Every row comes from one small tree of marks. The marks that hang from a mark follow it in brackets, in alphabetical order. Every link used is in the known rows. Which tree was each row made from?
Known rows:
turuz{nale{bovab{soro{lobuk tosa}}}}: [28 28 11 5 -1 -27 5 0 -22 -9 33 -50 4 -2 -25 12 -17 1 -14 27 -51]
soro{lobuk tosa}: [6 19 16 -15 4 -14 23 -5 -26 -10 4 -21 0 7 -21 14 -15 -9 -17 13 -29]
tosa{bovab{lobuk{kezu} soro}}: [7 7 13 4 -7 31 5 1 12 -22 -11 -1 -19 16 -7 78 7 -11 -10 29 -33]
bovab{lobuk{tosa} soro}: [5 11 5 28 -17 24 13 -2 32 -7 -33 -31 -24 27 -4 50 2 -7 -14 14 7]
lobuk{kezu nale{bovab}}: [30 57 2 12 5 21 -12 12 -17 -30 21 14 -7 -18 5 -7 -6 -3 -27 10 -22]
bovab{soro}: [7 -13 -3 5 -11 8 -4 1 17 2 19 -14 4 4 -3 13 11 -2 2 13 0]
turuz{nale{bovab{soro{tosa}}}}: [17 15 2 11 -10 -30 -19 -4 -14 -6 27 -47 -3 -6 -9 -5 -7 6 -9 20 -50]
nale{bovab{soro}}: [29 6 -9 9 -6 14 -21 1 1 -5 -1 -26 -3 -1 3 12 -1 1 -1 10 0]
turuz{nale{bovab{lobuk{tosa}}}}: [13 47 7 35 -2 -7 6 1 8 -11 -42 -28 -29 10 0 17 -24 6 -16 1 -16]
bovab{lobuk}: [10 13 1 11 2 9 9 3 1 -9 -12 -13 -26 14 -5 29 -4 -5 -9 -1 -4]
lobuk{kezu nale}: [8 39 8 10 0 16 4 11 -5 -22 45 24 -3 -14 -1 -5 8 -4 -24 13 -20]
tosa{bovab{lobuk pelor}}: [4 0 10 -12 2 -26 -7 -8 -36 -16 -26 6 -32 24 -5 63 0 -3 3 6 2]
tosa{bovab}: [-9 -14 8 -15 4 -4 -7 -1 -4 -1 -18 17 12 2 -2 26 -6 0 11 7 -21]
lobuk{kezu tosa}: [-12 33 14 14 -12 21 17 -8 15 -17 -41 6 -8 5 6 18 0 -6 -20 12 1]
bovab{soro{lobuk{tosa} nale}}: [3 6 19 6 -6 21 40 8 35 -6 -6 -10 19 23 -31 47 -11 -4 6 28 2]
bovab{lobuk{tosa}}: [-1 25 9 20 -7 18 19 -3 19 -10 -50 -17 -28 23 -1 35 -10 -6 -16 0 4]
nale{bovab{soro{lobuk{tosa}}}}: [28 31 9 12 -9 26 13 0 8 -11 -36 -33 0 12 -8 35 -17 -4 -11 18 7]
lobuk{nale}: [8 16 0 6 2 3 -4 14 0 -6 45 14 4 -8 -3 -13 1 0 -11 3 -11]
turuz{nale{bovab}}: [15 23 -2 13 5 -23 -14 4 -11 -1 10 -12 0 -14 0 -19 -14 12 1 0 -21]
soro{lobuk{kezu} nale tosa}: [2 34 28 -16 8 0 41 2 -14 -30 12 -2 9 10 -36 34 -16 -10 -17 29 -42]
turuz{nale{bovab{pelor{lobuk} soro}}}: [23 15 10 13 -4 4 -24 -6 -50 3 25 -17 -22 6 -1 5 -5 8 -1 18 15]
soro{lobuk{kezu nale} tosa{bovab}}: [4 44 32 -20 6 -2 20 5 -34 -33 26 22 8 -5 -24 39 -13 -14 -30 33 -71]
nale{bovab{pelor}}: [26 20 -4 -4 0 -25 -24 -8 -47 -16 -16 -9 -22 3 8 8 -4 5 -1 -4 27]
nale{bovab{pelor{lobuk soro}}}: [14 35 13 -5 0 38 -17 -12 -36 -14 11 -20 -25 16 7 3 -13 -2 11 14 36]
lobuk{nale tosa}: [-3 30 9 17 -8 8 5 8 16 -8 3 12 0 0 2 -9 -4 -2 -17 4 -3]

Which tree is each row?
[19 31 6 27 -20 -4 1 3 -1 -21 18 -14 -40 27 -4 47 13 -5 -23 15 23]
bovab{lobuk{nale tosa} pelor soro}
[8 38 18 4 6 21 6 13 -1 -31 13 29 -18 4 -7 48 -2 -10 -24 19 -46]
tosa{bovab{lobuk{kezu nale}}}
[-5 -2 29 -34 16 -18 27 3 -18 -17 -8 8 23 15 -40 50 -27 -7 9 26 -57]
soro{lobuk nale tosa{bovab}}
[16 2 15 -8 3 11 9 16 -1 -7 52 16 23 1 -22 41 -3 -7 -3 29 -34]
tosa{bovab{soro{lobuk{nale}}}}
[-4 51 16 20 -12 23 13 6 15 -24 3 19 -4 -3 4 5 1 -6 -31 15 -11]
lobuk{kezu nale tosa}
[-17 9 23 -4 6 61 19 4 26 -2 36 0 11 20 -17 5 -15 -4 26 23 7]
pelor{lobuk soro{nale}}
[34 60 4 5 0 -9 -20 2 -49 -38 25 15 -25 -10 7 4 4 1 -25 10 6]
lobuk{kezu nale{bovab{pelor}}}
[26 45 7 -13 0 -3 5 -9 -27 -24 25 -29 -10 13 -7 20 -12 -1 13 17 28]
nale{bovab{pelor{soro{lobuk}}}}
[6 33 20 12 -15 36 38 -4 22 -17 -15 -12 0 11 -12 48 0 -11 -23 32 -1]
bovab{soro{lobuk{kezu tosa}}}
[29 62 13 12 4 17 14 12 -9 -20 -13 -4 0 -2 -8 8 -26 -4 -24 8 -7]
soro{lobuk{nale{bovab} tosa}}
[19 49 4 21 -3 11 -11 9 -1 -17 -20 0 -5 -4 7 -9 -17 0 -19 1 -5]
lobuk{nale{bovab} tosa}
[22 46 18 -1 4 35 -14 -12 -68 -23 -28 8 -37 5 9 16 -9 -5 -20 12 27]
nale{bovab{pelor{lobuk{kezu}}}}
[12 1 16 -19 -3 -35 20 -4 -32 -20 39 -23 -2 25 -39 48 -1 -4 1 31 -6]
bovab{pelor soro{lobuk nale tosa}}
[-16 45 27 17 -9 70 13 4 27 -6 31 -1 -1 13 1 -9 -13 -9 -4 22 9]
pelor{lobuk{nale tosa} soro}
[8 48 19 -1 2 32 34 5 38 -23 -14 -24 19 20 -21 28 -33 -2 18 25 3]
pelor{soro{lobuk{tosa} nale{bovab}}}
[-14 34 25 3 -5 78 16 -5 10 -13 28 -3 -9 8 1 6 -4 -12 -2 29 3]
pelor{lobuk{kezu} soro}
[3 26 11 -16 -4 -5 22 -9 -14 -16 47 -18 -5 18 -13 24 2 -3 15 21 29]
bovab{pelor{soro{lobuk}}}
[6 64 24 14 -4 27 37 9 3 -27 9 18 0 -1 -11 20 -8 -11 -35 22 -12]
soro{lobuk{kezu nale tosa}}
[20 24 5 16 -9 1 0 10 0 -19 53 -33 -25 14 -17 28 5 -12 -30 20 -42]
bovab{lobuk{nale} soro{tosa}}
[17 23 13 12 -4 29 1 13 9 -29 32 14 -17 7 -10 65 9 -12 -21 32 -43]
tosa{bovab{lobuk{kezu nale} soro}}
[-33 33 42 -2 -10 80 18 -12 22 -15 -34 13 1 21 5 40 -15 -14 3 37 -10]
pelor{lobuk{kezu tosa{bovab}} soro}
[5 22 18 -6 5 -13 -3 8 -20 -23 12 1 -16 11 -15 39 -12 -11 -21 14 -65]
soro{tosa{bovab{lobuk{nale}}}}
[-16 0 25 -1 -11 23 15 0 39 -20 -36 17 17 17 -14 68 -2 -6 7 37 -25]
lobuk{kezu tosa{bovab{soro{nale}}}}
[25 52 16 4 9 11 11 2 -19 -44 -29 -24 -28 15 -19 44 -22 -10 -25 18 -45]
soro{nale{bovab{lobuk{kezu}}} tosa}
[2 28 24 7 -7 34 48 6 35 -22 -7 -1 14 18 -28 56 -6 -8 -9 38 -6]
bovab{soro{lobuk{kezu tosa} nale}}
[13 36 19 7 -4 27 -14 -14 -50 -9 -68 -5 -34 19 11 15 -21 -2 -13 3 44]
nale{bovab{pelor{lobuk{tosa}}}}
[33 45 7 14 -9 21 -5 -6 -15 -36 -16 -50 -39 12 -7 50 -5 -13 -37 25 -41]
nale{bovab{lobuk{kezu} soro{tosa}}}
[16 25 22 -5 -1 27 16 14 -2 -22 52 24 15 -4 -20 51 4 -12 -17 40 -42]
tosa{bovab{soro{lobuk{kezu nale}}}}
[23 56 7 28 6 3 4 5 -13 -26 -2 -15 -32 -3 -2 20 -12 2 -23 10 -34]
turuz{nale{bovab{lobuk{kezu}}}}
[16 17 8 -10 9 -15 -7 2 -18 -21 -18 -20 4 5 -16 6 -25 1 -1 9 -35]
soro{nale{bovab} tosa}
[23 50 -2 1 -4 -6 -23 1 -19 -29 63 -12 -11 1 5 -9 1 3 6 13 18]
lobuk{nale{bovab{pelor{soro}}}}
